Every row comes from one small tree of marks. Brackets hold a mark, then the marks that hang from it, in alphabetical order. Every link used is in the known rows. Which tree was each row made from?
Known rows
[Y L N]: -0.51  1.14  0.76  -0.56  -1.75  -2.69  1.63  1.71  -1.18  0.25  -0.06  2.18  0.12  0.62  -0.87  1.66  -2.15  -0.47  0.45  -1.24  -0.51  -1.57  1.61  1.60
[N D [Y L]]: -1.35  0.79  0.95  0.32  -0.34  -3.43  -0.19  2.43  -0.69  -0.37  -1.33  0.58  -0.02  1.19  1.97  1.61  -0.50  -2.07  1.39  -1.10  -1.29  -1.06  1.74  -0.68
[L [Y [N D]]]: 0.44  -0.38  1.05  -1.36  -2.34  -1.43  1.07  1.65  -0.44  0.13  -0.57  1.20  0.66  -0.65  -0.81  0.90  -1.18  -0.98  -0.33  -0.67  -2.60  0.27  1.37  0.55
[K [D C [L [Y N]]]]: 0.73  1.29  -0.48  -0.57  -5.31  2.14  2.13  2.33  -0.16  -0.74  -1.89  -1.01  1.63  -1.36  0.08  -1.14  -0.22  1.51  1.99  -0.62  -1.51  -0.22  1.19  2.60
[D C K L [N Y] Z]: 0.38  1.86  -2.21  -0.98  -8.20  1.98  2.10  2.15  -0.49  -6.65  0.47  -3.39  3.97  -0.44  5.18  0.06  2.10  4.40  4.47  -3.83  -0.69  -2.89  -1.73  5.62
[A [D N Z]]: 1.51  -0.22  -0.68  -0.52  -2.76  -0.54  0.90  -0.33  -0.92  -2.93  0.54  -1.14  0.34  -1.41  1.74  -0.18  2.02  2.36  -0.93  -2.37  -0.87  -1.94  -0.35  2.97
[Y [N D]]: -0.14  0.65  0.85  -0.62  -0.76  -1.63  0.93  2.02  -0.38  1.06  -0.16  2.14  0.76  -1.36  -0.32  0.78  -0.98  -1.13  1.17  -0.93  -1.47  -0.16  1.28  0.37
[A D]: 0.43  -0.12  0.26  0.17  -0.14  -1.09  -0.20  -0.78  -0.49  -0.07  0.03  0.47  -1.25  -0.21  0.40  -0.81  0.99  0.65  -1.88  -0.03  -0.64  -0.88  0.43  0.40
[L [Y [N [D C K]]]]: 0.18  0.33  0.29  -1.78  -4.66  0.42  1.54  2.45  -0.10  -1.11  -0.12  0.06  2.51  0.11  0.40  0.42  -0.35  0.24  1.38  -1.36  -3.07  -0.93  0.70  3.08
[K [D N]]: 1.11  0.39  -0.46  -0.15  -1.43  1.26  0.54  1.66  0.03  -0.63  -1.93  -1.49  1.74  -2.20  0.25  -0.74  1.21  1.37  1.11  -0.82  -0.27  -0.25  0.96  0.94
[A [D T]]: 0.83  0.27  -0.08  -0.26  -0.22  0.68  0.00  -0.77  -1.77  -0.06  1.34  -0.13  -0.80  0.09  1.98  -0.39  1.07  1.57  -1.56  -0.85  -1.06  -1.92  0.71  1.64
[D C T Z]: 0.68  0.67  -1.68  -1.10  -3.16  4.28  1.43  0.71  -1.32  -1.81  2.18  -2.68  1.88  0.17  3.47  0.49  0.97  2.39  2.44  -2.66  -1.04  -2.82  -0.78  4.52
[Y L [N [D C K Z]]]: -0.59  2.03  -0.66  -0.66  -4.81  -0.43  2.64  3.85  -0.78  -1.72  0.74  0.23  3.15  0.83  1.61  1.63  -0.89  0.27  3.91  -3.53  -1.94  -3.37  0.92  5.53
[K [D C L N Z]]: 1.30  1.68  -2.16  0.14  -5.64  3.32  2.42  2.33  -0.16  -3.20  -0.91  -3.32  3.12  -2.25  2.47  -1.02  1.92  3.25  3.81  -2.82  -0.14  -1.52  -0.14  4.67
[X [Y [N [D K L T]]]]: -0.44  0.93  -0.39  -0.41  -1.90  1.39  2.18  1.26  -0.75  -1.35  1.18  0.13  2.75  0.55  2.55  0.09  -1.46  2.43  2.49  -3.47  -0.89  -0.72  0.49  3.29
[L [Y [N [D C K T]]]]: 0.50  0.56  -0.03  -2.20  -4.67  1.89  1.70  2.47  -1.20  -1.05  1.04  -0.36  2.85  0.27  1.66  0.85  -0.40  1.11  1.69  -2.02  -3.40  -1.75  0.95  4.09
[X [Y L N]]: -1.11  0.04  0.81  -0.61  -0.34  -1.73  1.86  0.60  -0.42  -0.11  -0.45  1.23  0.47  1.66  -0.26  0.94  -2.66  0.61  0.08  -2.39  -0.13  -0.94  0.80  1.51
[Z D]: 1.00  0.04  -0.05  -0.03  0.14  -1.37  -0.50  1.40  0.90  0.12  -1.28  0.41  -0.20  -0.73  -0.47  0.49  1.04  -0.98  -0.15  0.96  0.24  0.51  0.92  0.59
[L [Y [N [D T Z]]]]: 1.18  -0.22  0.05  -1.79  -3.29  0.73  1.61  1.84  -1.52  -1.10  0.88  -0.20  1.53  -0.88  1.00  1.39  -0.95  0.43  0.60  -2.23  -3.06  -1.11  1.11  2.58
[L [Y [N [D C T Z]]]]: 0.98  0.12  -0.21  -2.20  -4.58  1.75  2.08  2.17  -1.36  -1.19  1.01  -0.73  1.99  -0.57  1.75  1.25  -0.36  0.81  1.42  -2.53  -3.38  -1.83  0.72  3.93
[D C K]: -0.31  0.94  -1.08  -0.65  -3.17  2.50  0.73  1.09  0.34  -1.49  0.67  -1.50  2.46  0.98  1.68  -0.63  1.03  1.69  2.23  -0.93  -0.66  -1.62  -0.92  3.52
[T [D C K L Z]]: 0.79  0.76  -1.83  1.03  -4.52  4.17  2.06  1.23  -0.62  -4.08  2.12  -0.97  2.89  1.01  2.96  -2.10  0.47  2.47  3.35  -2.73  -0.55  -2.28  -1.39  5.38
[D C K [N Y] T Z]: 0.69  1.19  -2.03  -2.36  -6.60  3.90  1.35  2.12  -1.64  -5.46  1.53  -3.93  4.32  -0.29  6.32  0.94  2.23  4.70  3.95  -4.17  -1.94  -4.33  -1.21  6.14
[N D Y]: -0.87  0.15  0.82  -0.05  0.03  -1.94  -0.83  1.71  -0.03  -0.25  -1.38  0.28  0.06  -0.46  1.94  0.56  0.31  -1.56  1.28  -0.28  -1.56  0.02  1.03  -1.68
[N [D L] Y]: -0.80  1.06  0.28  0.68  -1.56  -1.94  0.02  1.63  -0.18  -1.26  -0.98  0.23  0.19  -0.36  2.63  0.41  0.16  -0.80  2.09  -0.74  -0.82  0.29  0.87  -1.02

Which tree is each row?
0.57  0.22  0.56  -2.19  -3.70  0.96  1.73  1.98  -1.30  -0.04  0.68  0.20  1.51  -0.07  1.24  1.22  -0.58  0.17  0.81  -1.66  -3.20  -1.23  1.32  2.92
[L [Y [N [D C T]]]]
-0.71  2.27  -1.06  -0.35  -4.47  2.04  0.86  2.69  -1.08  -2.60  0.94  -1.67  2.84  0.80  5.78  0.30  1.16  1.77  4.42  -2.44  -1.80  -2.18  0.32  3.37
[N [D C K L T] Y]
1.30  1.25  -1.53  -1.85  -7.27  3.41  3.29  1.25  -2.02  -3.29  2.14  -1.89  2.29  -0.26  3.06  0.89  -0.42  3.35  2.28  -3.29  -2.02  -2.60  -0.35  5.97
[D C [L [Y N]] T Z]
-1.52  0.57  0.82  -0.64  -1.15  -1.29  2.38  1.82  -0.16  0.42  -0.44  0.81  1.37  1.83  0.89  1.09  -1.95  -0.15  1.52  -3.19  -1.02  -1.33  1.13  2.76
[X [Y L [N [D C]]]]
0.64  0.92  -1.04  -0.54  -2.66  0.90  0.00  2.51  1.30  -1.23  -0.73  -0.90  2.01  0.14  1.02  0.00  2.01  0.57  1.85  0.03  -0.30  -0.97  0.16  3.74
[Z [D C K]]
0.21  2.18  -0.63  -0.39  -3.53  0.80  1.95  2.44  -1.53  -1.09  1.75  0.98  2.76  -0.58  2.28  0.67  -0.76  1.46  3.17  -2.56  -1.38  -1.43  1.22  3.55
[Y [N [D K L T]]]
1.16  -0.45  -0.23  0.14  -1.69  1.74  0.72  0.89  -0.85  -2.93  1.19  0.49  2.49  0.41  1.47  -1.25  0.53  1.71  0.76  -1.95  -0.64  -1.54  -0.43  2.94
[T [D K N]]
0.22  0.89  -2.06  -0.63  -4.46  3.55  1.17  1.39  0.27  -3.03  1.09  -2.84  3.12  0.46  2.36  -0.47  1.25  2.48  3.18  -2.24  -0.89  -2.39  -1.50  4.99
[D C K Z]
-0.69  1.40  -0.58  -0.69  -3.13  0.52  1.07  3.11  -1.82  -2.03  0.63  -1.85  1.60  1.30  5.03  2.11  0.43  0.08  3.53  -3.43  -2.27  -3.66  1.05  3.34
[N [D C T Z] [Y L]]
1.89  1.09  -1.47  -0.53  -5.08  3.55  2.28  2.11  -1.63  -2.15  -0.23  -1.95  2.07  -2.13  1.45  -0.48  -0.67  2.79  2.08  -2.15  -1.76  -1.11  1.41  3.49
[K [D [L [Y N]] T Z]]
-0.18  1.03  0.28  -0.65  -2.04  -0.82  0.90  2.50  -0.26  -0.12  0.22  1.55  2.21  -0.95  0.29  0.47  -0.72  -0.16  2.11  -1.35  -1.72  -0.63  1.01  1.70
[Y [N [D K]]]
0.93  0.38  -0.47  -0.55  -2.85  -0.35  0.43  0.10  -0.67  -2.71  0.49  -0.61  1.39  -0.38  1.78  -0.73  2.11  2.82  -0.70  -1.71  -0.82  -1.99  -0.12  3.14
[A [D K N]]
0.21  0.90  0.50  -1.02  -0.86  -0.02  1.15  1.98  -1.56  1.04  1.07  1.61  1.18  -1.09  1.17  1.27  -0.94  -0.18  1.44  -1.65  -1.82  -1.05  1.67  1.51
[Y [N [D T]]]
0.15  1.48  -0.68  0.77  -1.08  0.89  1.17  1.16  -1.27  -0.50  1.72  -0.33  1.16  0.17  2.78  0.60  0.32  0.49  2.10  -1.87  -0.48  -0.62  0.94  1.90
[N [D L T]]
1.07  0.84  -0.73  -0.92  -1.46  1.60  0.26  1.84  -0.15  -0.09  0.14  -0.88  0.90  -0.05  1.99  0.92  1.76  0.54  1.09  -0.29  -0.45  -1.34  0.80  3.43
[Z [D C T]]
0.69  0.85  -1.15  -0.38  -5.10  -0.50  1.40  0.94  -0.87  -5.14  -0.12  -1.80  1.54  -1.58  3.55  0.60  1.02  2.67  2.27  -2.84  -0.07  -1.30  -0.77  2.10
[D L [N Y] Z]
1.36  1.70  -1.33  -0.79  -4.61  0.04  0.49  2.77  -0.82  -4.40  -0.13  -1.25  2.68  -0.74  4.27  1.12  2.15  2.91  2.35  -1.82  -0.17  -1.64  0.84  4.02
[Z [D K L [N Y] T]]
1.49  0.52  -1.29  -1.05  -3.17  2.84  0.59  2.42  -1.50  -2.84  -1.23  -3.23  2.39  -2.73  3.66  -0.03  1.44  3.03  2.45  -2.51  -1.47  -2.05  0.99  2.13
[K [D [N Y] T Z]]
0.95  1.09  -0.27  -0.54  -3.66  -0.65  0.83  -0.13  -2.45  -3.37  0.75  -0.63  0.00  -0.73  4.47  0.15  1.82  3.27  -0.33  -2.26  -0.88  -2.41  0.58  2.33
[A [D L [N Y] T]]
1.12  0.20  -0.87  -0.54  -3.03  1.17  0.32  2.30  -0.23  -2.82  -2.45  -2.69  1.98  -2.98  2.13  -0.46  1.46  1.97  2.14  -1.59  -1.12  -1.04  0.65  0.86
[K [D [N Y] Z]]
-1.21  1.50  -0.90  -0.24  -4.32  -0.17  0.90  3.70  -0.35  -3.10  -0.37  -1.92  2.78  1.50  4.05  1.15  0.61  0.12  4.24  -3.03  -2.10  -3.21  0.36  3.75
[N [D C K Z] [Y L]]
1.10  1.07  -1.36  -0.37  -5.48  0.90  1.05  2.37  1.07  -3.00  -0.65  -1.53  2.08  0.76  1.22  -0.13  1.71  1.33  1.62  -0.29  -0.56  -0.38  0.08  4.58
[Z [D C K [L Y]]]
0.75  1.21  -0.20  -1.62  -3.65  -0.83  0.71  3.19  -1.16  -2.39  -0.72  -1.13  1.41  0.39  3.77  2.45  1.89  0.98  1.63  -1.95  -0.81  -3.09  1.40  4.13
[Z [D C [N [Y L]] T]]
0.70  -0.15  -0.54  0.10  -3.56  0.56  1.03  2.13  -1.55  -5.15  0.63  -0.44  2.68  0.93  3.20  -0.08  0.15  1.83  1.91  -3.49  -1.32  -3.29  -0.13  3.72
[T [D K [N [Y L]] Z]]
-0.40  1.66  0.65  -0.53  -1.35  -1.82  1.90  2.76  -2.19  0.91  1.16  1.93  1.06  0.62  1.04  2.40  -1.76  -0.77  1.55  -2.52  -1.58  -2.32  2.52  2.60
[Y L [N [D T]]]
0.65  1.23  -2.43  -1.16  -4.57  5.36  1.41  1.37  -1.07  -3.20  2.61  -3.36  3.66  0.68  4.25  0.07  1.25  3.64  3.54  -3.08  -1.33  -3.49  -1.14  6.31
[D C K T Z]
-0.37  0.25  -0.21  -0.06  -1.75  -0.10  2.36  0.93  0.08  -1.33  0.13  0.24  1.51  -0.57  1.39  0.10  -1.53  1.27  2.04  -3.36  -0.59  0.12  0.05  2.02
[X [Y [N [D L Z]]]]
-0.76  -0.10  0.40  -0.73  -0.62  -0.08  1.30  1.33  0.47  -0.34  -0.28  0.68  2.15  0.32  0.76  -0.14  -1.38  0.94  1.48  -2.37  -1.16  -0.07  0.35  1.59
[X [Y [N [D K]]]]
